Known rows, with every way that one mark hangs from another
ribofir{nefizo{monu nebetun}}: [ 1.933  0.069 -0.556  1.210 -0.427 -0.957 -1.687  2.017 -1.039  0.676
 -0.655 -0.111  1.382  2.691  0.005  0.162  3.289 -0.216  1.564 -0.580]
rurab{monu{nefizo{gana nebetun{tinet} ribofir vuza}}}: [ 0.861 -2.225  0.492 -0.884  0.266 -1.215 -0.905  2.213 -0.361  1.899
 -3.452  1.154  1.597  1.946  0.998  2.128  3.524 -1.006  1.983 -0.932]
nebetun{nefizo{gana ribofir vuza} tinet}: [-0.252 -1.366  2.807  1.817  1.528 -2.242 -0.933  3.412 -0.913  1.401
 -2.073  1.960  0.330  1.346  1.870  1.787 -0.281  0.143  2.132 -2.713]
nefizo{gana nebetun}: [ 0.647 -0.180 -0.129  0.741  0.373 -0.342 -1.121  1.039  0.920  1.833
 -2.086  1.237  1.059 -0.704  0.791  1.622  0.706  1.496  1.841 -0.980]
monu{rurab}: [-0.044  0.468 -0.988 -0.593  0.353 -0.528  0.850  0.730 -0.044 -0.061
 -0.155  0.461 -2.041 -0.421 -0.894 -1.481 -0.078 -0.922 -0.554 -0.488]
ribofir{nefizo{gana monu}}: [ 0.739  0.987  1.203  0.969 -0.486 -2.147 -0.715 -0.241 -0.018  1.833
  0.295  0.962  2.341  0.276  0.361  2.243  3.542  0.003  1.297 -0.336]
nebetun{nefizo{gana vuza} tinet}: [ 0.368 -1.301  1.444  1.857  1.503 -0.826 -0.308  2.898 -1.457  1.812
 -1.647  1.626  0.378  1.367  1.783  0.909  1.167  0.335  0.427 -2.147]
rurab{monu{nefizo{gana}}}: [ 0.994 -0.978 -0.238 -2.432 -1.086 -0.954  0.922 -1.916  0.587  0.684
 -1.058  1.014  2.138  0.491  0.092  2.257  3.615 -1.167 -0.459  0.804]
rurab{monu{nefizo{gana nebetun{tinet}}}}: [ 1.676 -2.383 -1.366 -1.015 -0.243 -0.104 -0.124  0.511 -0.823  0.862
 -2.047  1.465  2.356  0.783  0.073  1.239  3.406 -0.400 -0.104 -0.294]
nebetun{nefizo{ribofir vuza} tinet}: [ 0.073 -1.725  1.956  1.567  1.435 -1.517 -0.980  4.129 -1.884  0.033
 -1.625  0.862 -0.614  2.849  1.370  0.080 -0.705 -0.626  1.383 -2.343]
nebetun{nefizo{gana monu vuza} tinet{ribofir}}: [ 0.981  0.211  2.748  0.637  0.767 -0.870 -0.306  4.128 -2.125  5.490
 -2.012  0.324  0.774  3.606  2.568  0.927  2.480  0.596  1.591 -1.659]
gana{nefizo{monu{rurab} vuza}}: [ 0.211  1.105  1.194 -0.767 -0.742 -0.947  0.580  2.489 -0.458  2.611
 -0.582 -0.342 -0.920  3.723 -0.054 -1.030  4.525 -1.845  0.692 -0.153]
monu{nefizo{gana nebetun ribofir vuza} rurab}: [ 0.072 -0.473  1.603 -0.112  0.278 -3.136 -0.265  3.500  1.710  2.435
 -3.886  1.322 -1.054  1.720  0.538  1.068  2.032 -2.224  2.848 -1.987]
nefizo{gana monu nebetun ribofir vuza}: [-0.220  0.619  1.807  0.886  1.098 -1.094 -2.174  3.989  1.100  5.620
 -4.392  0.188 -0.027  2.155  2.097  2.698  3.191  0.603  5.402 -1.087]
vuza{nefizo{gana monu{rurab} nebetun ribofir}}: [ 0.690 -0.767  1.011 -0.011  0.359 -2.011 -1.161  2.278  0.581  2.503
 -3.160  0.784 -0.248  1.702  0.343  1.770  1.827 -1.111  2.733 -1.049]
tinet{nebetun{nefizo{gana ribofir}}}: [ 0.630 -1.391  1.261 -0.024 -0.722 -2.609 -1.316  0.993 -0.332  0.562
 -0.665  0.253  0.888  0.977  1.967  2.010 -1.020  0.560  1.907 -2.081]
monu{nefizo{gana nebetun vuza} rurab}: [ 0.722 -0.360  0.239 -0.073  0.199 -1.749  0.347  2.978  1.165  2.862
 -3.559  0.952 -1.053  1.775  0.476  0.122  3.488 -2.053  1.173 -1.366]
gana{nefizo}: [ 0.338  0.037  1.587 -0.513 -1.692 -1.251  0.168 -0.194 -0.061 -1.206
  1.247  0.587  1.625  1.467 -0.321  0.124  0.922 -0.482 -0.345 -0.283]
rurab{monu{nefizo{gana ribofir}}}: [ 0.458 -1.089  1.071 -2.505 -1.155 -2.248  0.324 -1.412  1.036  0.314
 -1.412  1.375  2.129  0.438  0.204  3.083  2.271 -1.345  1.038  0.240]
gana{nefizo{nebetun vuza}}: [ 0.926 -0.258  1.380  0.143 -0.821 -0.668 -1.007  2.747 -0.178  0.622
 -1.338 -0.033  0.758  3.587  0.784 -0.187  2.647 -0.383  1.263 -0.974]
tinet{nebetun ribofir}: [ 0.807 -0.014  0.782 -1.661 -1.739 -0.545 -0.696  0.850 -1.478  2.304
  0.712 -2.334  0.652  1.402  1.508 -0.444 -0.804  0.723  0.257 -0.597]

Rows
[ 0.426  0.548  1.545 -0.375 -0.569 -1.950 -1.083  4.606 -0.062  2.455
 -2.387  0.049 -0.961  4.527  0.284 -0.425  3.290 -1.437  3.360 -1.291] | gana{nefizo{monu{rurab} nebetun ribofir vuza}}
[ 0.308 -0.519  1.299  0.731  0.123 -1.391 -1.234  5.671 -1.482  2.457
 -2.022  0.513 -0.622  3.956  0.037 -1.235  2.843 -1.203  2.780 -1.923] | gana{nefizo{monu{rurab} nebetun{tinet} ribofir vuza}}
[ 0.365  1.225  1.922  1.180  0.184 -1.945 -0.870  1.119 -0.102  3.353
 -0.881  0.340  1.533  1.580  1.175  2.253  5.010 -0.384  1.872 -0.518] | ribofir{nefizo{gana monu vuza}}
[-0.180  1.388 -0.277 -0.331  0.465 -0.617  0.694  0.710  0.639  4.021
 -1.208  0.886 -0.766 -0.683 -0.088  0.690  2.806 -0.152  1.291 -0.032] | nefizo{gana monu{rurab}}
[ 1.218  1.444  1.852 -1.083 -1.395 -2.669 -0.820  2.353 -1.564  5.270
 -0.230 -1.739  0.574  2.462  1.888  0.491  3.662 -0.383  1.572 -1.415] | tinet{nebetun ribofir{nefizo{gana monu{rurab} vuza}}}
[ 0.622 -0.584  1.974 -0.083 -1.444 -2.257 -1.509  1.861  0.380 -1.333
 -0.535  0.993  1.584  2.264 -0.041  0.753 -0.283 -0.106  2.316 -1.442] | gana{nefizo{nebetun ribofir}}
[ 1.188 -0.002 -0.135  2.262  1.300 -1.323 -1.361  4.386 -1.560  3.605
 -2.126  1.189  0.159  1.483  0.402  0.028  4.709 -0.369  1.929 -1.993] | ribofir{nefizo{gana monu{rurab} nebetun{tinet} vuza}}
[ 1.985  0.673  1.557 -0.288 -1.288 -2.019 -1.248  1.562 -0.971  0.169
  0.036 -0.305  1.773  2.310  0.498  0.214  0.140  0.467  0.872 -1.329] | tinet{ribofir{nefizo{nebetun}}}
[ 1.561  1.964  1.942 -0.312 -0.404 -2.331 -0.941  3.431 -0.567  4.897
 -2.060 -0.158  0.394  3.022  1.243  0.815  3.683 -0.094  2.487 -1.479] | tinet{ribofir{nefizo{gana monu{rurab} nebetun vuza}}}
[ 1.426 -0.166  0.468  1.417  0.159 -1.342 -1.786  2.634 -0.805 -0.037
 -1.390 -0.041  0.601  2.694  0.675  0.217  2.676 -0.515  1.276 -1.387] | ribofir{nefizo{nebetun vuza}}
[ 1.376  1.217  2.946  0.092 -0.568 -2.486 -1.492  2.186 -0.196  2.872
 -1.504  0.130  1.876  2.136  1.770  1.870  1.808  0.647  2.049 -1.777] | tinet{ribofir{nefizo{gana nebetun vuza}}}
[-0.452  1.053  2.621 -0.856 -0.769 -2.365 -0.008  3.000  0.052  2.193
 -0.976  0.061 -0.967  3.711  0.075 -0.082  3.067 -2.017  2.432 -0.699] | gana{nefizo{monu{rurab} ribofir vuza}}
[ 0.327  0.385  1.342 -0.242  0.848 -2.053 -0.225  4.020 -0.511  2.276
 -2.693  0.033 -2.710  4.578  1.002 -0.182  2.003 -1.821  2.457 -1.394] | nebetun{nefizo{monu{rurab} ribofir vuza}}
[ 0.374  1.573  1.126  0.701  0.402 -2.347 -0.210  1.638 -0.024  3.368
 -1.057  0.667 -0.091  1.203  0.464  1.180  4.928 -1.192  1.433 -0.877] | ribofir{nefizo{gana monu{rurab} vuza}}
[ 1.527 -0.967  0.642  0.163  0.416 -0.575 -0.605  3.254 -1.651  4.093
 -2.214  0.340  0.427  1.877  0.508 -0.041  2.121 -0.334  0.781 -1.224] | vuza{nefizo{gana monu{rurab} nebetun{tinet{ribofir}}}}
[ 0.150 -1.844  0.081  1.667  1.002 -0.484 -2.038  3.608 -1.069 -0.166
 -1.574  0.965  0.263  0.253  0.081 -0.156 -1.860  0.646  2.339 -1.962] | nefizo{nebetun{tinet} ribofir}
[-0.126 -0.108  3.286  0.400  0.758 -2.925 -0.835  2.022  0.783  1.428
 -2.574  1.448 -0.052  2.074  2.205  2.927  0.320 -0.184  2.703 -2.014] | nebetun{nefizo{gana ribofir vuza}}
[ 1.034 -1.509  0.991  0.199  0.017 -0.974 -1.888  2.413 -0.381  1.172
 -2.554 -0.674  0.424  3.529  0.589  1.135  1.513 -1.089  2.493 -0.335] | vuza{nefizo{monu nebetun ribofir}}
